What can hang from each mark:
dutem: pado vomi
pado: dutem vomi
vomi: pado selo sofi
sofi: fozo selo
selo: sofi vomi
fozo: sofi

In the rows, zero is written as 128.
Known rows, with every way that one mark hangs from another:
dutem(pado vomi(sofi)): [173 193 139 140 168  66 124 188 115 123 141 103 118 115 139 125 163]
vomi(pado(dutem) selo sofi): [106 216  66 128 171 204 119 135 130 143 100 120  78 115  91 170 123]
pado(dutem vomi(selo sofi(fozo))): [143 129 127 146 140 155 118  72 118 149 108 142 179 145 105 124 125]
selo(sofi(fozo)): [115  58 151 123  99  95 148 113 145 121 129 143 154 119 160 115 104]
fozo(sofi(selo(vomi(pado)))): [ 82 153 165 113  83 166 113 148 133 130 161 123 123 134 169  95 116]
sofi(fozo selo(vomi)): [127  27 156 111  62  88 154 109 135 105 161 143 152 150 150 107 121]
sofi(fozo selo(vomi(pado(dutem)))): [128  58 140 129  76 151 151  98 121 113 140 142 124 157 131 145 131]
sofi(fozo selo(vomi(pado))): [132  67 136 119  74 109 149 115 125 105 150 142 106 154 137 132 124]
vomi(sofi(fozo selo)): [122 141 117 116 101 113 149 128 159 107 129 147 150 122 128 107  82]
selo(sofi): [ 84  58 166 122 113 115 140 141 142 133 136 124 153 110 164 106 119]
pado(dutem(vomi(selo sofi))): [140 133 135 129 151 171 113 132 118 146 120 110 171 116 123 152 154]
sofi(selo): [ 93  70 183 116  92 121 138 145 154 110 159 118 153 117 152  87 111]
dutem(pado vomi(selo sofi(fozo))): [207 234 100 127 160  50 130 156 111 119 146 116 107 127 124 154 147]
pado(dutem vomi(sofi(selo))): [112 111 174 158 127 194 123  96 120 150 118 129 197 146 118 108 126]
pado(vomi): [113  41 196 140 133  74 105 133 128 130 136 121 162 125 148  55 146]
dutem(pado vomi): [173 125 177 142 154  49 119 182 112 116 156  95 119 115 156 115 178]

Rows:
[ 89  20 145 132 132 154 123 141 112 139 125 116 104 133 136 127 180] | selo(vomi(pado(dutem)))
[140 128 152 138 111  95 129 109 131 124 131 145 166 145 126  87 104] | pado(vomi(sofi(fozo selo)))
[105 137 115 130 154 184 113 126 127 135 118 111  81 114 112 156 142] | vomi(pado(dutem) selo)
[133 164  76  99 134  87 134 126 154 119 125 143 125 112 116 118  95] | vomi(selo sofi(fozo))
[126 175  76 130 150 115 127 146 147 112  94 143  69 112 111 129 107] | vomi(pado sofi(fozo))
[113  44 121 139 102 163 149  97 100 146 117 143 113 154 140 175 152] | selo(sofi(fozo) vomi(pado(dutem)))
[125 149 131 124 149  91 110 129 124 143 133 126 146 130 121  88 125] | pado(vomi(selo sofi))
[116  85 174 149 130 175 119  77 105 163 128 123 188 146 131 131 140] | pado(dutem vomi(selo(sofi)))
[158 131 125 129 142 156 119 114 120 137 114 122 172 122 120 158 146] | pado(dutem(vomi(selo sofi(fozo))))
[123 189  91 145 124 209 144 108 138 120  97 143 103 134  99 167  98] | vomi(pado(dutem) sofi(fozo selo))
[188 227  74 117 157 101 109 153 111 123 118 120  81 122 110 174 139] | dutem(vomi(pado selo sofi(fozo)))
[141 229  43 112 154 118 126 134 140 119 107 139  54 117  96 155 101] | vomi(pado selo sofi(fozo))
[109 229  58 111 169 139 120 161 137 132 115 120  55 109 101 147 114] | vomi(pado selo sofi)
